Each row was made from one path, in order. Every step used is in the known rows, and no mark comes twice. Write each row's path.
Known rows
A-D: -35 -24 -33 -7 4 -19 -4 -6 -6 3 0 20 -24 -30 -1 4 17 -39 -23 5 8 -3 -2 9
 -13 20 -15 9 -8 -4 -8 2 40 35 4 3 6 -51 -27 -8 25 -2
X-A-D-F-M-L: 20 7 -22 -32 -3 11 -3 -14 -35 10 19 -10 41 -31 21 24 -13 53 10 5 -27 -5
 10 -40 41 -4 0 -7 7 -107 5 -13 24 -21 22 -16 -14 2 -8 3 45 1
V-Y-M-A-D: -19 37 -49 -43 0 12 -8 -2 -10 20 -16 29 -31 -28 -2 18 -10 -26 -43 15 20
 7 -16 -5 -19 -4 -12 -12 -10 14 -25 -17 -4 99 -16 21 5 -18 28 7 -9 -12
T-D-X: -28 -13 5 5 26 17 -3 -3 30 -10 -2 -26 4 29 -22 -16 -3 8 8 -11 -15 17 15
 26 2 10 -14 -6 3 50 3 35 -4 -69 35 -8 -5 -3 26 -9 -30 -3
A-V-Y: -35 -34 3 6 -3 -7 14 -3 12 -6 -23 10 -26 8 -1 -2 8 -22 10 14 13 -14 -17
 -3 -11 -4 -4 14 -8 25 4 -3 16 0 -11 11 9 -12 -3 2 -10 3
Y-M: -7 1 -5 -24 -21 2 -12 -19 -1 -12 9 45 -5 -12 -11 -1 3 -43 -25 23 11 -3 4
 38 -32 24 -14 9 -2 35 -18 -2 -13 89 14 34 0 -7 9 -13 -11 -12
T-D: -25 2 8 -8 28 -2 11 -3 29 -6 -1 3 -11 20 -15 -17 17 -29 0 -24 -4 -3 13
 25 -22 3 -7 10 1 32 5 27 7 -10 17 10 -5 -16 22 -5 -22 6
F-M-A: 27 20 12 -17 -3 -9 -13 -8 12 12 19 -5 28 -13 4 -28 7 18 -18 -14 21 2 9 6
 14 17 17 1 -8 -36 5 -3 27 4 0 10 14 31 2 -1 -18 15
T-D-M-A-V: 3 13 20 43 34 1 10 4 11 5 -4 -38 16 29 11 1 -11 30 50 -22 -28 -13 14 5
 -8 10 28 -6 12 35 11 9 16 -99 3 -13 3 27 10 15 -5 34
M-A: -12 10 8 -14 -1 -8 -2 -8 14 22 -5 6 -4 -17 1 -26 2 -36 -20 -22 17 -8 10
 -9 -2 12 18 18 -6 -16 -2 9 8 15 -2 26 8 12 -4 -2 -10 4
X-A-V-F-M: 37 2 28 40 -37 -29 5 10 -2 -20 30 4 30 32 17 -14 13 28 23 1 -12 -38 3
 -47 26 -38 -1 1 -7 -43 23 8 -30 32 -8 -6 6 4 3 11 10 -8
F-M: 10 -11 15 -11 -11 -7 -16 -14 18 -18 23 3 21 -8 -6 -21 17 12 -2 4 18 -4 1
 24 3 25 -1 6 -13 -9 6 -7 28 9 16 7 8 6 -1 -6 -14 15
M-A-V: 2 -3 2 26 -1 -22 6 -4 -2 20 -8 5 -7 -11 19 -6 5 -24 11 -8 3 -19 2 -14 -6
 5 11 13 7 -18 3 8 9 1 -12 10 16 -1 -26 5 9 15
A-V-D: -24 -14 9 34 -5 -33 15 10 9 -11 0 23 -27 41 -5 -6 22 -34 -11 0 0 -9 -1 0
 -13 2 -16 14 4 28 16 26 -36 -2 -18 6 3 -3 -7 8 -15 9
A-V: -12 -38 1 27 -5 -16 5 -8 0 -8 -2 20 -11 -4 9 -1 15 -33 24 14 1 -16 2 6
 -16 12 0 23 3 4 2 8 20 4 3 9 11 -24 -32 -4 18 8
F-M-A-D: 17 15 -25 -7 10 -11 -15 1 -2 16 12 -4 14 -30 14 -2 7 19 -18 -7 8 -9 1 -6
 11 14 7 -8 -6 -52 -1 -12 38 27 -4 -8 16 -11 -13 4 11 21
F-M-A-D-Y: 15 14 -27 -14 12 -16 -12 3 -26 17 2 -31 8 -33 10 12 3 56 -17 -10 9 13
 -22 -3 31 9 9 -8 -5 -41 -13 -26 38 -21 -24 3 12 4 -9 -1 13 7
X-T-D-F-M-A-V: 51 3 9 34 27 11 -9 29 -34 -20 -6 -48 60 27 20 23 -9 66 51 2 -39 2 20 -10
 10 -11 31 -7 30 -35 28 14 -14 -74 16 -55 1 23 10 11 1 32
F-M-L: 27 10 29 -39 -3 -17 1 -26 12 -3 22 10 14 -19 3 -25 5 16 20 -9 1 2 10 1 6
 14 17 2 1 -57 -1 -22 22 -32 1 11 -4 31 -11 -6 2 10
F-M-A-D-X: 12 5 -23 6 9 6 -23 2 -2 9 13 -33 34 -18 6 1 -13 50 -10 9 -2 10 5 0 35 14
 0 -27 -8 -33 -4 -8 14 -42 16 -32 14 13 -13 3 0 12
A-V-Y-M: -14 -4 -14 -8 -18 11 0 -8 -11 -14 -17 39 -20 2 -4 24 0 -26 5 41 17 -5
 -16 13 -28 -2 -16 2 1 55 -10 -14 -14 72 -3 24 7 -14 16 1 -9 -5
T-M-A: 26 23 28 -34 13 37 10 6 28 23 -6 -21 5 -17 -4 -19 8 -18 10 -34 12 -21 1
 -23 -15 -1 12 7 -2 7 4 10 18 -6 -3 30 1 12 -15 0 -1 16
A-V-L: -13 -20 24 34 5 5 21 -13 11 4 9 20 -35 27 8 -9 7 -37 -11 -5 5 0 3 -9 -19
 -14 -29 7 1 3 0 -8 3 -36 -20 -10 -4 -20 -8 -3 7 -1
T-V: -1 -12 31 -12 18 0 17 -9 37 -8 5 -1 -16 -12 -9 -11 18 -28 12 -30 17 -8 7
 45 -17 2 1 24 -3 30 0 21 16 -11 16 13 -9 -10 -8 -14 -5 6
F-M-A-V: 38 7 18 25 -3 -18 -3 -1 -8 2 7 -9 21 -6 23 -6 5 26 20 -2 2 -23 5 -9 10
 10 14 5 5 -42 12 -7 14 -27 -7 -3 20 23 -16 11 5 30
V-F: -6 -18 16 7 -18 -20 4 3 23 -7 15 23 -25 27 -19 -31 11 -39 -12 -13 5 -6 4
 -8 -10 -3 -25 8 -11 18 9 12 -27 47 -8 15 -1 2 4 -4 -12 -9
V-D: -33 -3 11 -5 -5 -21 7 3 31 -7 10 18 -20 28 -20 -25 19 -41 -40 -17 12 9 3
 7 -12 7 -15 15 -6 30 10 27 -32 23 -9 18 -5 9 15 -2 -44 -1
D-Y-M: -3 1 -12 -35 -19 8 -15 -17 -24 -8 -4 24 -5 -12 -11 18 3 -7 -17 23 12 22
 -20 41 -9 13 -8 8 4 47 -25 -20 0 55 4 43 -3 -2 16 -18 0 -18
D-M: -26 -23 19 8 -9 13 -15 -16 27 -15 14 -14 23 6 -12 -18 -2 5 2 1 8 2 1 27
 -5 41 14 4 -14 34 2 -7 39 -18 21 7 -1 24 -7 -7 4 15

Which path is each row?
37 13 -20 -5 3 -24 -5 23 -14 13 13 -27 -6 4 1 3 1 58 -13 -21 1 13 -18
 -24 34 -14 -16 -20 -3 -35 -2 -23 -11 3 -39 -3 4 16 8 4 0 -1 -> V-F-M-A-D-Y
-17 1 6 6 3 -12 14 2 7 22 -30 3 -22 -5 7 -5 -1 -16 4 -6 13 -12 -10 -29
 -2 -11 9 8 -7 9 2 -1 -5 -4 -27 10 14 14 -2 10 -13 8 -> M-A-V-Y
-18 6 -59 -38 -1 35 -16 4 -26 18 -24 7 -12 -13 -9 49 -28 10 -41 21 2 10
 -7 -2 -7 6 -42 -16 1 19 -13 -17 -22 77 2 1 -2 3 26 6 -4 1 -> V-Y-M-A-D-F
15 29 21 10 34 42 17 26 9 15 -7 -33 -10 -2 2 -2 -20 -4 -1 -32 -5 48 14 2
 9 -46 16 -16 5 -30 -5 5 -14 -69 -1 -61 -26 -31 -2 -2 2 -28 -> M-A-D-X-T-V-L
-5 -8 31 -23 3 11 3 -28 18 1 14 -3 10 -8 -4 -23 -15 5 28 -9 -13 6 7 17
 -3 33 26 1 -2 -5 -4 -26 38 -52 14 14 -16 43 -16 -5 17 11 -> D-M-L
-2 7 -10 6 -17 -14 3 9 -32 -13 -5 23 -28 29 -4 28 8 0 -13 21 -3 6 -21 28
 -12 -6 -22 5 18 67 -9 -4 -56 14 -25 33 -4 8 25 1 -16 -8 -> A-V-D-Y-M
3 -7 22 41 -3 -4 -2 -5 4 10 1 -23 15 2 18 -2 -11 16 24 0 -6 -19 4 5 -5
 26 24 1 2 13 3 -9 23 -50 -3 -2 11 37 -19 11 13 26 -> D-M-A-V
45 -7 37 0 6 9 -2 32 9 -40 16 -49 41 32 -17 9 9 49 14 -16 -9 17 13 39 6
 -15 9 9 16 4 33 32 -40 -36 24 -39 -28 32 25 -5 -35 18 -> X-T-V-D-F-M
11 -34 17 45 -15 -27 14 8 5 -13 8 24 -32 34 -1 -6 12 -28 6 0 -5 -19 2
 -21 -13 -12 -29 8 1 18 13 11 -33 38 -20 3 7 -7 -14 3 10 0 -> A-V-F
13 31 -6 -38 -14 11 -13 -8 -24 16 -7 13 -6 -20 0 11 -9 -1 -21 -1 11 12
 -14 20 1 7 4 5 8 23 -28 -20 -11 43 -12 49 1 22 25 -8 -5 -17 -> D-Y-M-A
-26 -24 12 53 -10 -18 2 11 8 -20 -1 -11 -8 52 -10 -2 3 -1 -1 12 -9 4 3 2
 6 3 -19 -2 8 46 15 31 -49 -53 1 -16 1 14 0 5 -29 4 -> A-V-D-X
-15 8 23 24 -12 13 25 -11 3 13 15 19 -10 21 20 -12 7 -38 -9 -12 3 -9 6
 -44 4 -43 -5 10 -5 -41 6 1 -9 -12 -13 -4 -9 -41 0 5 13 -30 -> X-A-V-L
60 -5 38 14 -10 -38 16 -3 -3 -13 27 19 -10 28 7 -11 1 32 46 -6 -22 -21 7
 -34 8 -17 -9 -9 12 -54 11 -18 -19 -34 -25 -3 0 32 -19 6 15 16 -> A-V-F-M-L
-20 38 -14 -4 3 31 4 3 -8 -16 -21 -10 19 30 -3 28 -19 25 30 31 -21 -3 1
 -12 8 -49 -1 -20 7 56 -1 20 -42 -5 25 0 -8 -14 60 11 -30 -31 -> T-D-X-A-V-Y-M
-19 -14 7 39 -20 4 -1 -8 -13 -11 -2 -11 34 4 15 1 -7 5 23 20 -12 -16 4
 -20 26 -15 13 3 -2 -9 6 22 -4 -27 25 -7 6 -15 -17 2 16 -24 -> D-X-A-V
27 31 -4 -52 19 45 8 12 -12 -14 -28 1 -13 -32 -13 30 -30 -2 46 27 -15 37
 -5 23 -12 -37 24 -19 9 7 -22 -18 -16 -4 11 -25 -35 -12 11 -9 11 -38 -> A-D-X-T-V-Y-M-L
-19 10 -32 -5 13 -13 -1 2 -5 25 -6 17 -16 -37 10 -9 5 -38 -29 -14 5 -6 2
 -14 -10 11 -2 4 -5 -23 -8 3 32 42 -11 4 10 -27 -26 2 22 4 -> M-A-D
36 27 6 -9 27 27 -5 35 9 -9 -19 -60 35 -20 -5 8 -15 61 23 -3 2 32 -6 11
 28 -36 44 -24 -9 -17 4 -1 11 -46 7 -53 -7 6 15 4 -16 -7 -> F-M-A-D-X-T-V-Y
-5 37 -6 -48 -12 15 -7 -9 7 22 -16 28 -11 -15 -14 -6 -12 -30 -35 6 25 10
 -8 0 -19 -1 1 -3 -10 30 -17 -7 -21 86 -8 39 1 21 37 1 -38 -13 -> V-Y-M-A
-21 0 -30 8 15 7 -11 4 -5 17 -6 -11 -1 -17 0 4 -15 0 -21 0 4 16 3 -6 18
 17 -4 -12 -6 -16 -11 10 4 -17 6 -16 10 -8 -19 0 7 -3 -> M-A-D-X
23 -16 7 25 11 10 11 35 9 -30 -3 -20 -8 10 -17 8 -2 1 25 -2 -12 20 4 8
 -1 -35 -2 -13 1 20 7 21 -29 -10 5 -53 -21 -37 -7 -8 13 -25 -> A-D-X-T-V-F
-45 -28 -34 10 5 2 -12 -6 0 -10 -1 -10 -4 -11 -9 12 -3 -6 -13 20 -1 11 0
 11 8 23 -19 -10 -8 16 -9 3 23 -28 21 -22 3 -33 -22 -8 18 -7 -> A-D-X
-13 -21 15 5 -13 19 -19 4 3 -25 -6 -5 36 -3 -14 -17 -5 -15 6 26 -10 34 7
 19 1 11 39 2 -7 7 1 11 5 -5 33 -25 -6 -10 -12 -13 -2 -21 -> D-X-T
6 12 0 -36 -10 8 13 -17 -17 5 -21 53 -35 -6 3 17 -14 -28 27 27 -8 -2 -12
 -6 -25 -5 -1 -2 7 8 -16 -32 -16 25 -16 27 -7 11 1 2 9 -9 -> A-V-Y-M-L
3 50 -6 -36 -15 -7 -8 10 -9 17 -6 15 -19 17 -13 9 -5 -5 -46 -13 9 20 -13
 13 -2 -7 -4 0 15 32 -13 4 -68 39 -32 42 -7 35 47 1 -47 -16 -> V-D-Y-M-A
-35 6 -34 -16 0 -2 2 -6 -28 11 -5 -1 0 -33 14 19 11 -3 -17 -4 6 1 -23
 -29 27 -17 11 11 -8 -27 -13 -9 35 24 -5 16 -3 -48 -4 -6 39 -39 -> X-A-D-Y
-31 -28 -24 16 7 5 -10 -9 5 -13 9 -13 5 -11 -3 1 0 6 -6 11 -4 -2 -4 25
 -9 42 1 -6 -15 28 -6 -18 57 -5 11 -13 -1 -13 -17 -2 27 10 -> A-D-M
-36 -25 -43 -4 -8 18 -5 -2 -23 3 0 -4 22 -21 11 29 -2 -2 -30 9 -10 -12 5
 -32 18 -1 -20 7 -2 -33 5 12 11 29 28 -13 -3 -40 -10 -2 45 -11 -> X-A-D-F
19 -5 13 44 -12 -28 11 15 4 15 4 14 -27 23 7 -15 2 -26 14 -18 -1 -25 5
 -44 -4 -18 -11 2 7 -9 9 13 -34 15 -33 4 10 10 -9 12 1 7 -> M-A-V-F
18 -22 -24 -27 12 9 -8 -13 -20 2 14 -8 11 -17 7 28 -12 51 -2 8 -23 2 7
 -9 24 22 -21 -10 11 -72 1 -23 29 -51 17 -25 -10 13 -23 -5 37 28 -> A-D-F-M-L
